Each row comes from the steps of one walk. Every step used is in the known rows, and no mark comes twice. Write the walk behind each row, first mark first.
Known rows
W-A-F: [ 0.33  0.41  3.31 -0.75  1.49 -0.81 -0.23 -0.20 -1.08 -1.32  2.19  1.38
  3.48 -2.32  1.59 -4.42 -3.13 -0.92 -1.13 -0.42  1.29 -2.89  4.55]
Q-F-J: [ 1.08  0.69  0.08 -1.29  1.95  0.32  1.65  1.73  0.34 -1.17  4.19  1.19
 -0.05 -0.04 -1.79  2.85 -0.23 -0.59 -1.41  0.24 -1.59 -0.29 -0.46]
J-G: [ 0.08 -0.18 -0.55  0.28 -0.06  2.04  2.62  2.75 -0.31  0.56  1.96 -0.81
  1.77  3.15 -3.09 -2.42 -1.80  3.11 -0.92  0.43 -1.24 -1.86 -0.59]
W-A: [ 0.20  0.43  2.21  0.17  1.14 -0.08  0.67  0.43 -0.97 -1.39  4.61  0.92
  2.20 -0.99 -2.26 -5.19 -1.54  0.37  0.20 -1.82  0.88 -1.41  2.44]
G-A-F-J-W: [-0.25  2.31  1.54 -2.46  0.55  1.85 -1.21  1.01 -1.03 -1.58 -0.03  1.65
  4.08 -0.03  3.15  0.00 -0.36 -4.76 -0.35  2.78 -0.42 -1.46 -0.03]
G-Q-W-A-F-J: [-0.18  0.75 -0.40  0.03  0.67 -2.65 -0.72 -1.08 -1.14 -3.09  3.68  0.72
  1.72  3.77  0.78  2.12 -0.41 -1.10 -1.04  0.14 -1.45 -1.72  2.72]
Q-W-A-G: [ 1.24  1.42 -1.05  0.41  0.23 -0.73  0.96 -0.27 -1.89 -1.83  3.03  0.82
  1.37  2.06 -2.75 -0.05 -1.92  0.97  0.91 -2.28 -1.51 -0.11  2.33]
F-J: [ 1.33  1.51  1.84 -0.37  1.66  1.00 -0.26  1.24  0.44 -1.32  5.31  1.28
  2.61 -0.33 -2.87  0.63 -0.22 -0.72  0.18  1.09  0.12 -1.79 -1.94]
Q-W-A-G-J-X: [ 1.23  2.11 -2.73 -0.40  0.22 -0.51  0.50  0.38 -1.07 -1.41  3.01  0.64
  1.56  0.67 -2.61  0.92 -0.48  1.37  0.67 -0.50 -1.72  0.52  0.65]
J-X-A: [ 0.70  0.31 -0.92 -0.90  0.57  1.71  0.50  0.84  1.42  1.42  0.91 -0.56
  2.09  0.91 -1.04 -4.08  1.44  0.22  0.59  1.17  0.83  1.10 -1.86]
Q-W-A: [ 0.48  0.17 -0.07  0.37 -0.06 -1.84  1.06 -0.29 -1.16 -2.15  4.32  1.34
 -0.54  2.56 -3.03 -0.39 -0.42  0.78  0.56 -3.39 -1.08  0.55  1.19]
X-A-F-J: [ 0.36  1.51  1.11 -0.51  2.05  0.77 -0.70  0.58  1.34 -0.32  0.45  0.84
  1.92  0.23  3.75 -1.62 -1.23 -4.42 -0.49  2.33 -0.37 -1.54  0.10]
F-J-X-A: [ 1.00  1.26  1.21 -1.20  1.87  2.02 -2.03  1.23  1.51  0.15  3.28  0.15
  2.79 -1.24 -0.98 -0.65  1.06 -1.14  0.84  3.04  0.08  0.32 -3.70]
G-Q: [ 0.07  0.61 -1.95  0.56  0.10 -0.61  2.76  0.10 -0.28 -1.19  3.43 -0.07
  2.50  5.23 -2.09 -1.31  0.83  0.46 -1.03 -0.10  0.44 -2.00  1.84]
J-X-Q-W-A: [ 1.12  1.25  2.34 -2.46  0.39  0.83  0.05 -1.93  0.77  0.14  2.99 -1.14
  1.65  1.46 -1.16 -1.11  0.47  2.97  1.09 -0.80 -0.73  1.28  0.02]
A-G-Q-F-J-W: [ 1.06  2.44 -2.36 -0.67  1.24  2.22  2.57  0.71 -1.74 -0.77  1.03 -0.44
  4.21  1.37  0.41  2.87 -1.66  0.19 -0.85  2.36 -2.57 -1.15  1.02]
X-A-F: [ 0.21  1.04  0.04 -0.26  1.30  0.41  1.14  0.51  1.13  0.28 -0.86  0.61
  1.45  1.79  3.41 -3.39 -1.29 -3.51 -0.82  0.90  0.14 -1.26  1.39]
J-W-A-F: [-0.49  0.34  3.74 -1.33  0.45  0.98  1.56 -0.50 -1.84 -0.45  0.31  1.55
  3.18 -3.52  2.98 -2.97 -2.66 -0.01 -0.99 -0.26 -0.57 -0.59 -0.02]
F-J-W: [ 0.61  1.25  2.83 -0.99  0.95  2.22  0.65  0.77 -0.32 -0.76  3.67  1.52
  2.65 -1.95 -1.02  1.48 -0.30 -0.17  0.14  1.39 -1.45 -0.19 -4.74]
F-J-G: [ 0.49  0.95  1.49 -0.23  1.34  2.29 -0.36  2.60  0.14 -0.51  4.23 -0.01
  2.40  0.70 -2.68  0.29 -1.55  1.18 -0.28  2.41 -1.71 -2.16 -2.55]
A-F-J-X-Q-W: [ 1.78  1.84  3.31 -3.03  1.48  0.20 -1.94 -1.39  0.96 -0.42  1.37  0.66
  3.49 -0.28  2.84  3.62 -1.19 -0.58 -0.77  2.64 -0.48 -1.59  0.27]
W-A-F-J-X-Q: [ 0.73  1.60  6.04 -2.65  2.61  0.80 -2.94 -1.29  0.04 -0.92  2.98  0.24
  4.57 -4.02  3.29 -2.74 -2.76 -0.70 -0.30  1.97  0.44 -2.34  2.64]
A-F-J-G: [ 0.74  0.86  2.35 -1.32  1.57  0.88 -0.93  1.47 -0.05 -0.41  1.09  0.80
  3.96 -0.62  2.03  1.22 -3.12 -0.67 -1.88  3.43 -0.68 -3.89  0.66]

Write each row's walk
[ 1.27  2.64  2.97 -2.60  2.35  1.87  2.12 -0.72  1.53 -0.54  4.11 -0.92
  0.08  1.56  0.32  1.77 -0.76  0.32 -0.50  0.03 -2.57 -0.20  0.26]
X-Q-F-J
[ 0.45  0.94  4.45 -0.95  2.33 -0.39 -2.26 -0.01 -0.90 -1.90  3.43  1.68
  3.95 -3.55  1.91 -2.54 -3.17 -1.83 -0.78  0.95  0.81 -3.19  3.07]
W-A-F-J
[ 0.44  2.69 -3.34  0.30  2.14  1.91  1.14  1.12  0.21 -0.42  0.67 -1.14
  2.17  3.17  1.77 -0.73 -0.83 -2.81  0.07  2.45 -2.35 -0.46  0.97]
X-A-G-Q-F-J
[ 0.77  0.35  0.04 -1.62  0.82  1.11 -0.33  0.35  1.31  1.46 -1.07 -0.05
  3.13 -0.13  2.05 -3.24  0.20 -0.89 -0.39  2.25  1.12  0.02  0.02]
J-X-A-F
[ 1.41  2.12 -3.94 -0.08  0.99  1.02  3.33  0.79 -1.44 -0.65  1.17 -0.81
  3.78  3.69 -1.03  0.90 -1.61  0.67 -1.10  1.07 -1.17 -1.85  3.84]
A-G-Q-F
[ 0.66  0.70  4.43 -1.75  2.27 -0.07 -3.02 -0.14 -0.62 -1.24  2.87  1.27
  4.73 -4.67  1.92 -2.60 -2.43 -0.98 -0.62  1.99  1.15 -2.54  2.38]
W-A-F-J-X
[ 0.39  2.21 -4.26  0.50  1.45  1.61  2.65  0.98  0.09  0.03 -0.48 -1.30
  1.82  4.27  1.51 -2.07 -0.83 -2.20 -0.08  1.34 -1.96 -0.22  2.24]
X-A-G-Q-F
[-0.03  2.23 -2.18 -0.72 -0.08  1.23  4.62  1.65  0.39 -0.35  2.73  1.67
  0.68 -0.55 -1.43  0.59  1.03  0.32 -1.37  0.93 -1.57  0.29 -4.58]
G-J-W
[ 0.23  2.55  0.83 -2.07  0.95  1.17 -1.84  1.31 -0.51 -1.86  1.26  1.53
  4.00  1.02  2.02 -0.76 -0.29 -5.11 -0.41  2.67  0.51 -2.45  1.78]
G-A-F-J
[ 1.63  1.00  2.74 -2.26  1.70  0.40 -2.00  0.18  0.54 -0.16  1.26  1.46
  5.07 -2.52  1.68  1.33 -1.25 -0.92 -1.37  3.55  1.24 -2.77  0.16]
A-F-J-X
[-0.89  0.90 -1.80 -0.58 -0.51  2.79  1.26  3.48 -0.88 -0.17  0.88 -0.92
  2.14  4.41 -2.06 -3.49 -0.60  0.29 -0.16  1.32 -1.65 -1.48  0.07]
J-G-A
[ 1.02  2.00  1.79 -2.29  1.48  1.44  4.00 -0.90  1.33  0.12  2.83 -1.08
 -0.26  2.94  0.00  0.16 -0.74  1.14 -0.74 -1.42 -1.94  0.08  1.75]
X-Q-F
[ 0.93  3.05 -1.18  0.08  1.74  1.24  1.16  1.33 -1.18 -1.32  3.65  0.51
  3.99 -2.26 -1.71 -3.80 -2.39  0.06  0.12  0.59 -0.19 -2.16  2.62]
W-A-G-J
[ 1.72  2.01  4.24 -3.19  2.08  1.21 -1.84 -1.00  1.13  0.07  1.33  0.43
  4.81 -1.94  3.01  1.25 -1.48 -0.87 -0.98  3.48  0.53 -2.54  0.72]
A-F-J-X-Q
[ 2.24  4.21 -3.40 -2.26  1.54  2.91  2.90  1.05  0.69  0.77  1.23 -1.03
  3.43 -0.33 -0.80  1.50 -0.75  1.59 -0.55  2.92 -1.62 -0.68  0.60]
A-G-J-X-Q-F
[ 0.17  1.52  1.99 -0.65  0.51  2.72  2.12  0.14 -2.50 -0.26  1.00  0.59
  4.14 -3.06  0.32 -3.14 -2.88  1.32  0.58 -0.18 -1.41 -0.02 -0.61]
J-W-A-G
[ 0.01  1.19  4.22 -1.01  1.55  1.95 -0.76  0.52 -0.94 -1.49  4.43  1.47
  2.92 -3.91 -0.24 -0.41 -1.24 -0.39  0.45  1.00 -1.44 -0.24 -3.69]
F-J-W-A
[-0.14  1.20  0.95 -0.46  1.95  1.53 -0.82  1.51  1.14  0.18 -0.37  0.00
  1.88  0.84  3.79 -1.82 -2.17 -3.25 -0.81  3.24 -1.62 -1.91 -0.34]
X-A-F-J-G
[ 0.52  1.96 -0.36  0.53  1.38  0.78  0.53  0.07 -2.17 -1.58  3.04 -0.46
  5.03  0.19 -0.89 -4.40 -2.63  0.46  0.27  0.11  0.05 -2.62  4.75]
W-A-G-Q
[-0.77  0.86 -0.84 -1.27 -0.22  2.22  0.44  2.96 -0.98 -0.14 -0.85 -0.54
  3.06  3.44  0.89 -2.70 -1.84 -0.75 -1.17  2.36 -1.25 -2.65  1.76]
J-G-A-F
[ 2.22  3.53 -4.28 -0.95  0.96  2.46  2.20  1.87  0.02  0.54  1.56  0.03
  4.80 -0.66 -2.65 -0.01 -0.43  1.41 -0.15  3.06  0.03 -1.38 -0.42]
A-G-J-X
[-0.19  0.81 -0.99 -1.63  1.42  1.82  0.71  3.45 -0.26 -1.09  2.65 -0.03
  0.09  1.40 -0.94  2.21 -0.54 -0.83 -1.26  1.77 -3.23 -0.34 -0.65]
Q-F-J-G-A
[ 0.47  1.57 -1.00  0.03  1.71  0.49  1.18  0.41 -2.13 -1.54  2.74 -0.54
  3.74  0.32 -0.28 -2.99 -2.74  0.44 -0.46 -0.07 -0.88 -1.87  5.20]
W-A-G-Q-F
[-0.42  0.25 -2.02  0.83 -0.23 -2.47  1.42 -0.86 -1.22 -2.65  4.22  0.19
  0.64  5.68 -1.87  0.22  0.62  0.51 -0.37 -1.93 -1.32 -0.52  2.58]
G-Q-W-A
[ 0.11  0.27  1.54 -0.60  0.68 -1.37 -1.23  0.24 -1.22 -2.10  2.60  1.09
  0.67  1.00  0.32  1.80 -2.55  0.20 -0.53 -0.33 -2.56 -1.20  1.42]
Q-W-A-F-J-G
[ 1.46  1.61 -1.92 -0.85  0.90  2.96  0.45  1.01  0.68  1.64 -0.38 -1.07
  4.05  0.28 -0.53 -3.64  0.02  0.36  1.12  2.28  0.50  0.61 -0.74]
J-X-A-G
[ 0.96  1.62 -2.84 -0.63  0.77  2.38  0.34  0.54  0.49  1.28 -0.43 -1.66
  4.25  1.96  0.19 -3.09  0.58  0.23  0.69  2.79  0.28  0.25  0.06]
J-X-A-G-Q
[ 0.20  0.46 -3.40  0.74 -0.78 -2.17  2.75 -0.54 -0.59 -1.96  3.43  0.27
  0.43  7.56 -2.57  2.09  1.50  0.65 -0.74 -1.55 -1.21 -0.50  1.31]
G-Q-W
[ 1.45  1.15  1.34 -3.30  1.02  2.01  2.04 -0.78  1.49  1.33  1.89 -1.47
  1.61  0.93 -0.64 -0.42  0.58  2.75 -0.36  0.44 -0.53  1.17  0.03]
J-X-Q-F
[-0.33  0.47 -1.23 -0.87  0.97 -0.01  2.47  0.47 -0.52 -1.53  2.98  0.23
  1.13  2.53  0.24  3.55  0.71 -0.35 -1.98  1.19 -2.51 -0.07 -0.65]
G-Q-F-J-W
[ 1.58  1.61  2.34 -2.64  0.65  2.35  1.10 -1.10  1.45  1.34  2.35 -1.32
  3.20  0.84 -1.33 -2.14  0.70  2.86  0.49  0.72  0.71  0.14 -0.53]
J-X-Q
[ 0.66  2.10  3.55 -0.93  1.78  2.90 -0.85  0.65 -1.60 -1.13  3.34  1.03
  4.41 -4.49  0.03 -0.31 -2.40 -0.28  0.83  1.90 -1.68 -0.71 -2.76]
F-J-W-A-G
[ 0.30  2.42  4.83 -2.99  2.33  2.35  1.68 -1.28  0.55 -0.74  3.57 -0.81
  0.27 -1.19  2.14  0.92 -1.50  0.40 -0.24 -0.14 -3.41  0.74 -0.54]
X-Q-F-J-W-A
[-0.12  0.51  4.17 -0.96  2.16  0.42 -2.31  0.98 -1.07 -1.39  2.59  0.75
  3.89 -3.22  2.08 -2.62 -3.92 -0.60 -1.11  1.89 -0.40 -3.56  2.56]
W-A-F-J-G
